What can hang from each mark
K_100: K_531
K_531: K_100 K_397
K_790: K_100 K_397
K_466: K_390 K_531 K_790 K_850
K_397: K_390 K_790
K_850: K_466
K_390: K_100 K_397 K_466
K_867: K_397

Every row comes from one small tree of marks. The marks that hang from a mark follow it in brackets, in the order of their numbers. Every link used is in the known rows. Which tree was each row made from?
In the rows, 128 means zero.
Known rows
K_466{K_390{K_397} K_531{K_100} K_850}: [126  80 123 109 116 134 179 220 157 103  38 106  95  83 143 141 160 112
 112 161  77 141 154]
K_397{K_390{K_100{K_531}} K_790}: [135 116 105 187 129  94  81 138 128 112 148 111 193 121 105  99 136 140
 161 103 147 112 110]
K_867{K_397{K_390}}: [111 137 136 146 107 120 152  98  57 146 131 122 136 156 109  81 105 152
 125  99 127 105 110]
K_850{K_466{K_531{K_397{K_390}} K_790}}: [160  58 106  70 146 128 172  74 126 163  50 139 127  89 130 153 130 100
 116  86 120 118 161]
K_100{K_531{K_397{K_390{K_466} K_790}}}: [137 145 120 141 103 101  70 111 153 165 170 167 137  90 101 115 103 116
 146  73 158 183 134]
K_397{K_390{K_466} K_790{K_100}}: [133 151 123 123 108 160  64 131 128 155 198 130 114 118 152 131  83 133
 158 126 172 124 133]
K_100{K_531{K_397{K_390{K_466}}}}: [138 167 125 160 122  98  92 102 122 149 151 156 156 124  83  92 115 113
 144  91 168 203 125]
K_790{K_100{K_531}}: [108 154 124 153 131 114 134 118 116 103 148 131 170 204 117 123 138 156
 134 179 165 162  85]
K_531{K_397}: [105 136 155 110 143 119 146  91 130 128 126 166 122 168 117 150 165 135
  91 128 123 156 127]
K_790{K_397{K_390{K_100 K_466{K_531}}}}: [155 161 145 153 143 130 105 158 152 112 135  64 136 119 136  74 141 100
 161 147 116  98 147]
K_867{K_397}: [102 147 140 139 108 121 183 110  77 119 131 132 133 174 126 107 134 156
 101 128 106 106  89]
K_397{K_390{K_466{K_531 K_850}}}: [184 122 116 123 132 179 115 155  93 133  97 102 140  74 148  98 115 112
 160 135 112 116 161]
K_397{K_390 K_790{K_100{K_531}}}: [119 120 117 144 110 120  79 119 116 146 169 130 152 159 117 125  98 159
 161 130 176 144 117]
K_466{K_790}: [130 148 103 129 144 158 158 109 121  84  80 143 149 153 139 137 138 128
 117 126 123 110 147]
K_850{K_466{K_390 K_531}}: [101  64  94  89  97  98 198 141 131 165  54 113 143 150 179  84 173 112
 120 119 124 155 124]
K_390{K_397 K_466{K_531 K_790}}: [186 173  77 132 118 171 152 163 144  83  76 117  90  69 160 129 116  72
 116 170 108 134 165]
K_531{K_397{K_390{K_466} K_790{K_100}}}: [135 141 149  92 121 142  60 104 143 178 211 163  91 113 135 168  86 132
 127 118 167 144 133]
K_790{K_397}: [ 76 158 160 144 144 123 154 123 146 103 115 100 123 210 123  97 164 129
 128 139  96 138 140]
K_531{K_100 K_397{K_390{K_466}}}: [111 142 155 117 141 111 105 121 164 150 144 171 119  89  82 148 134 113
 131  71 157 155 142]
K_790{K_100 K_397{K_390{K_466}}}: [105 188 163 141 135 146  94 128 133 139 179  89 111 185 129  88  96 122
 163 145 150 143 142]
K_790{K_100 K_397{K_390}}: [ 83 153 171 132 148 137 114 109 122 135 152  86 114 219 120 104 116 147
 152 154 140 132 141]
K_850{K_466{K_531{K_100 K_397}}}: [101  47 149  57 152  86 202 114 186 158  77 159 124  98 113 188 195 115
 101 112 113 130 116]
K_531{K_100}: [ 80 125 145 125 146 118 160 140 156  97 109 148 147 146 104 149 180 135
 123 120 134 120 122]
K_867{K_397{K_790}}: [100 123 137 121  93 122 162 120 104 134 149 141 114 138 138 130 126 155
 103 107  95  81 102]
K_867{K_397{K_390{K_100}}}: [130 135 137 171 134 110 140 117  65 117 146 101 162 144 109  87 120 160
 123 114 119  68  89]

Which tree is each row?
[139 131 142 113  95 119 152 155 121 155 122 129 115  63 112 113 117 126
 142  98 135  90 117]  K_867{K_397{K_390{K_466{K_531{K_100}}}}}
[150 171 109 168 137 171 136 172 111  73 120 100 118 101 137 105 115  95
 121 162  77 148 139]  K_390{K_397 K_466{K_850}}
[128 109 117 157 141 124  83 131 123 119 153 114 157 117 129 115 138 138
 142 108 132  78 134]  K_397{K_390{K_100} K_790}
[104 132 151 102 101 134 147 119 105 140 185 138  99 164 153 162 103 177
 106 151 118  82  79]  K_867{K_397{K_790{K_100}}}
[171  75 154  55 181 165 182 139 171  95  34 164 114  60 120 236 163 132
  99 130  71  80 160]  K_466{K_531{K_100 K_397} K_790 K_850}
[ 91 103 164 109 151 104 122 105 154 150 118 165 124 122  71 162 154 136
 119  83 152 142 143]  K_531{K_100 K_397{K_390}}
[120 129 136 152 130  87 113  85 110 147 121 154 158 158  75 106 134 136
 131 102 158 192 126]  K_100{K_531{K_397{K_390}}}
[133 122 149 146 170 105 100  96 116 127 140 133 152 142  99 129 150 139
 113 115 138 120 126]  K_531{K_397{K_390{K_100}}}
[200 174  88 188 176 184 133 182 125  15 103  92 145  68 150 136 105  88
 117 159  66  83 140]  K_390{K_100 K_397 K_466{K_790 K_850}}
[116 146 152 126 144 101 130  94 133 126 155 163 141 200 102 161 141 156
 108 170 159 186  86]  K_790{K_100{K_531{K_397}}}
[109 130 121 133 116 122 113 128 143 121 165 140 149 174 134 149 128 159
 139 161 156 142  96]  K_397{K_790{K_100{K_531}}}
[130 144 109 138 102 145  75 132 131 151 162 134 128  97 139  99 104 116
 157  82 149 127 153]  K_397{K_390{K_466} K_790}
[157 130 132 120 132 191  69 146 108 140 181 115 125  98 158 145  73 138
 161 130 130 102 136]  K_397{K_390{K_466{K_850}} K_790{K_100}}
[133 138  93 203 128  94 111 169 152  64 145 102 153 113 116 115 142 119
 124 158 107 134 103]  K_390{K_100{K_531} K_397{K_790}}
[155 129  89  95 101 155 163 170 135 108  61 113  72 139 191 146 111 115
 103 204 127 149 153]  K_466{K_390{K_397} K_531 K_790{K_100}}
[144  75 140  70 112 130 101 104 144 187 116 153  90  84 133 161 141 128
 118 116 127 128 165]  K_466{K_531{K_397{K_390 K_790}}}
[ 97 102  84 169 126  76 175 167 135 101  99  83 150 148 154  74 159  97
 107 129 101 154 102]  K_850{K_466{K_390{K_100 K_397}}}
[130  31 120  61 117 103 135  91 146 207 105 143 108  78 142 150 139 113
 122  84 115 125 147]  K_850{K_466{K_531{K_397{K_390 K_790}}}}
[110 120 147 115  95 137 118 107  80 169 185 128 104 148 139 137  76 174
 130 122 140  79  99]  K_867{K_397{K_390 K_790{K_100}}}
[191 177  87 116 121 186 141 162 143  90 111 119  75  95 175 155  94  88
 119 211 128 129 145]  K_390{K_397 K_466{K_531 K_790{K_100}}}
